Known rows, with every step that occurs:
Q-C:  -3.5  -7.9  -5.9 -28.6  28.2 -17.9   5.2  18.0 -16.8  -7.5 -24.9  17.7  21.7  42.4  38.2   8.2  -8.5  41.3 -26.5  30.7
C-Q-S-N-Y:  14.3  -8.9 -55.2  18.8  64.7   6.8  64.1  13.2 -26.4  77.7   0.1  11.5 -22.8  44.3   9.2  24.1   1.2 -19.7  10.9   7.9
A-C:  -0.5  -4.2 -12.4  -7.2  16.4 -17.9  13.9  11.4  27.7  13.1 -27.6  25.4  26.3  25.0  33.1  -5.6  12.8  -7.8   0.6   7.6
S-A: -13.1 -18.3   1.8  36.8  27.4 -46.9  37.3  39.5 -13.6  24.7 -23.5  10.8   3.4  17.1  37.5 -18.0  14.2  14.4 -14.6  16.1
Z-C-N-S: -44.3 -16.3  15.8  -6.9  78.7   6.4  47.7 -12.2   5.6  36.1 -30.4  29.3  -3.4  18.9 -27.0 -52.8   5.9 -30.6 -10.5  16.1
S-Z: -14.0 -18.6   0.8 -13.5  38.0  -0.8   4.1  12.5  13.6  -0.9 -23.1  33.8  -8.2 -19.0  40.6  -0.5  -7.5  18.7 -11.3  13.9
N-Y: -21.2 -18.8 -34.3   2.2  69.3   6.7  34.0  25.8 -18.8  42.6 -21.0   7.6  45.1   5.6  -0.2  -7.4   5.5   7.8  14.5  22.9
S-Z-C-N-Y: -47.8 -11.2 -27.0  -8.8  80.8  19.5  50.9  13.6   1.6  48.8 -42.7  26.9  -4.6 -18.2   7.7 -24.3   0.7 -11.4  20.6  -0.6
Q-S-A-C-N:  -2.8  -8.5  -9.5  17.1  19.1 -38.1  64.6  16.0  31.4  67.0 -48.3  18.1 -14.9  58.4  48.9 -28.1  -1.5 -11.6  -0.7 -31.5
A-S:   6.9  18.7 -13.9  13.6  11.9  -2.9  27.4  22.1  12.2  32.7  18.6  16.1  15.8  -7.1  30.5   4.7  26.1 -30.7 -38.4  21.5
A-C-N: -20.6   1.8  -8.4 -23.7  12.7  -9.6  25.8  -5.5  19.2  39.3 -35.8  20.4  14.7  32.2  27.6 -27.2  11.5 -13.9   6.4 -23.1
C-Q-S-A:  26.6 -14.3   4.5  34.9  26.1 -47.3  55.9  36.9 -29.2  55.9 -28.0 -10.4 -15.4  45.1  57.0   5.1  15.3 -11.9 -27.6  29.5
Z-C-Q:  -1.2   9.0  19.8   4.3  20.9 -12.0  19.4  17.4 -42.5  18.2 -21.4  -0.9   2.8  -1.6  24.7   2.9  42.5 -52.1 -24.8  48.7
Z-C-Q-S-N:  22.6  15.9  -9.0  30.5  33.9  -1.0  57.8   6.0  -8.6  48.8   3.8  30.9 -62.5  39.4  18.5  23.7   5.6 -50.2 -21.1   0.6
A-C-Z: -14.5 -12.8  23.4 -43.4 -28.6 -12.6   1.3  -5.3  28.7   5.0 -13.4  14.4  10.6  18.4  33.8  15.7   6.5  -2.3   5.2  27.4
C-Q-S:  32.0   3.0  12.5  -3.8  26.5 -10.1  29.6  20.5 -28.1  51.0 -20.1  -7.7  -1.8  34.6  36.4  17.8  11.0 -26.7 -30.2  37.3
Z-C-N: -45.3  13.9  21.9  -2.3  32.8   3.3  37.8   5.6  -3.9  29.1 -32.1  24.7  -8.5   2.5   3.3 -42.3  14.5 -29.1  -9.4 -10.5
Z-C: -25.6  11.4  20.0  18.0  43.1   0.2  25.4  21.9  -0.9   6.0 -21.4  27.6   2.8  -6.6   8.0 -17.1  16.3 -32.8 -17.6  21.8
N-C: -27.3 -19.5   8.8 -10.8  63.6   7.7  49.7   1.7 -18.4  -0.5   7.3  53.0  39.7  -4.7  12.1 -20.0  -3.2  12.4  -1.9  37.5
A-C-Q-S:  41.3   1.6  -3.4  -7.8  18.6 -22.2  37.1  14.0  -1.4  47.1 -29.9  -0.3   3.3  50.0  44.3  21.1  15.2 -38.3 -19.0  29.8

Rows:
-22.5 -27.5  10.8   3.2  86.0   2.6  33.8   1.3  30.1  -1.3 -30.6  43.9 -25.5 -12.9   3.1 -20.0  -5.6 -18.9 -17.7  39.6 => N-S-Z-C
-38.6 -30.1   8.3  32.3  68.9 -31.2  70.3   7.6   1.2  43.3 -37.9  23.4 -21.0  32.7   1.2 -58.0   7.4 -17.0 -12.5  11.9 => Z-C-N-S-A
 -6.3 -18.0   8.5 -23.8  39.7  -2.3  42.7  -1.6 -60.6  17.5   2.2  14.6  37.4   1.5  30.9   1.1  29.9 -12.4  -5.7  57.7 => N-C-Q
  6.3   5.3 -17.0  29.9  35.2   1.3  50.7   3.2  16.1  44.8  11.9  46.4 -51.6  49.9  13.9   9.5 -23.8 -12.1  -9.6 -21.6 => Q-S-N
  3.0 -41.8 -18.4  27.5  47.8 -50.6  47.1  12.0  31.3  28.3 -33.5  23.5  12.6  49.2  25.9 -25.4   9.2  -3.4  -3.2  25.0 => N-S-A-C
  1.6 -20.0   8.6 -12.7  58.6  -4.7  25.0  -1.1 -16.1  15.8 -35.6  11.2 -19.3  -7.2  20.3   2.2  25.1 -41.2 -25.5  60.2 => N-S-Z-C-Q
-25.3  19.5  -2.8  -0.9  27.2  11.0  44.9   2.8  30.7  37.0 -16.8  37.5 -35.6 -29.9  32.0 -20.8  14.5 -44.9 -27.9  -7.6 => A-S-Z-C-N
 19.8 -28.7   8.2  29.7  48.6 -37.1  86.3  26.1 -39.9  49.2  -9.2  17.6  -2.8  33.7  50.1   1.4   5.3  -6.5 -20.1  43.8 => N-C-Q-S-A
 24.8 -16.0 -13.1  39.6  24.6 -49.4  53.5  37.3  38.9  43.0 -37.0  23.1  -7.3  57.6  52.1  -1.1   0.4  -7.1  -8.9   4.1 => Q-S-A-C
 -4.1 -10.1  -9.8 -10.5  33.8   3.7  54.7 -15.0 -54.9  20.5  25.5  39.1  -4.4  18.8  23.1   8.0  19.8 -12.1   1.9  28.5 => S-N-C-Q
-27.4   5.4  17.2  -6.4  53.6   9.9  51.6   8.4  25.9  36.4 -40.5  39.9 -47.9  -4.7  25.1 -20.5 -13.8 -27.2 -15.6 -12.2 => Q-S-Z-C-N
-19.6 -37.6  -9.8 -48.6  70.7  -3.9  26.5 -18.5  14.4  12.7 -46.3  33.9 -17.4  33.7  27.1 -20.7 -29.8  39.7 -15.7  24.6 => Q-C-N-S-Z
-21.0  -1.9  13.0   8.3  50.5   4.7  17.4  20.7  22.5  -6.4 -26.3  39.2 -25.7 -29.5  28.1  -6.7   5.0 -19.5 -13.2  24.0 => S-Z-C
 25.6  14.4  21.6  13.4  40.3  -8.1  44.5  23.8 -20.8  40.8 -26.2   0.7 -16.4  22.0  24.0  12.3  20.8 -57.2 -28.7  38.7 => Z-C-Q-S
  8.3   1.0 -43.4  31.1  73.1  11.6  74.9  15.8 -17.8  74.6  -5.4  22.7 -35.6  36.1   1.1  23.1   3.5 -44.2  12.2  10.5 => Z-C-Q-S-N-Y
-24.2 -25.6  -6.7 -43.6  65.1  -5.7  36.7 -16.8 -11.4  23.6 -35.5  17.4  11.5  61.9   2.2 -32.5 -15.6  25.5 -19.8  23.8 => Q-C-N-S
 24.9 -12.5 -12.9  15.1  -7.2 -56.7  27.3  25.1 -19.7  34.7 -34.4 -11.7  14.1  37.3  64.3   8.2  49.6 -22.6  -9.5  29.9 => S-A-C-Q
-41.4 -21.9  16.2 -28.8   4.8  14.4  52.4 -30.1  -7.1   1.8  41.3  64.7 -21.2   7.6  15.7  10.1 -16.0  17.0  16.9  25.1 => S-N-C-Z
 28.7   5.4 -16.4  17.3  22.1  -5.4  49.5  -0.1 -16.5  52.2  10.4  25.2 -49.5  51.6  31.9  27.7   2.0 -27.6 -18.5  -1.0 => C-Q-S-N
 -5.1  16.2  -0.4  18.8  34.3   7.1  36.1  19.1  42.9   9.5  -2.5  45.1 -23.9 -42.4  35.7   5.5  15.1 -46.2 -37.5  24.4 => A-S-Z-C
 12.0 -18.6   5.1  46.6  42.2 -38.8  59.3  41.2   3.0  45.1 -28.1  15.4 -11.7  37.2  43.2  -6.6 -10.3   4.0 -24.6  12.2 => Q-S-A
-27.1 -15.3 -13.8   6.7  53.4  12.3  64.0 -14.0 -14.0   6.4  33.9  78.6  -8.4  14.1   6.2  -9.5  -7.6  11.5  10.5   5.4 => S-N-C
 -9.9 -46.3  -5.4  32.6  66.3 -42.5  49.9  20.6  -5.6  28.9 -24.9  19.8   4.9  38.0  14.3 -35.2   6.5  11.5 -17.0  36.9 => N-S-A
 41.5 -10.7  -7.5 -12.9  24.6 -11.1  24.9   9.3  21.2  31.9 -36.7  14.9 -24.6  19.8  66.8  30.3  -0.8 -19.2 -18.8  27.7 => A-C-Q-S-Z
 17.7 -27.1   7.9 -19.2  60.3   5.9  52.2   3.4 -10.9  26.7 -12.5  33.8 -14.7  -3.0  54.1  22.1 -12.7  -0.7 -18.1  51.0 => N-C-Q-S-Z
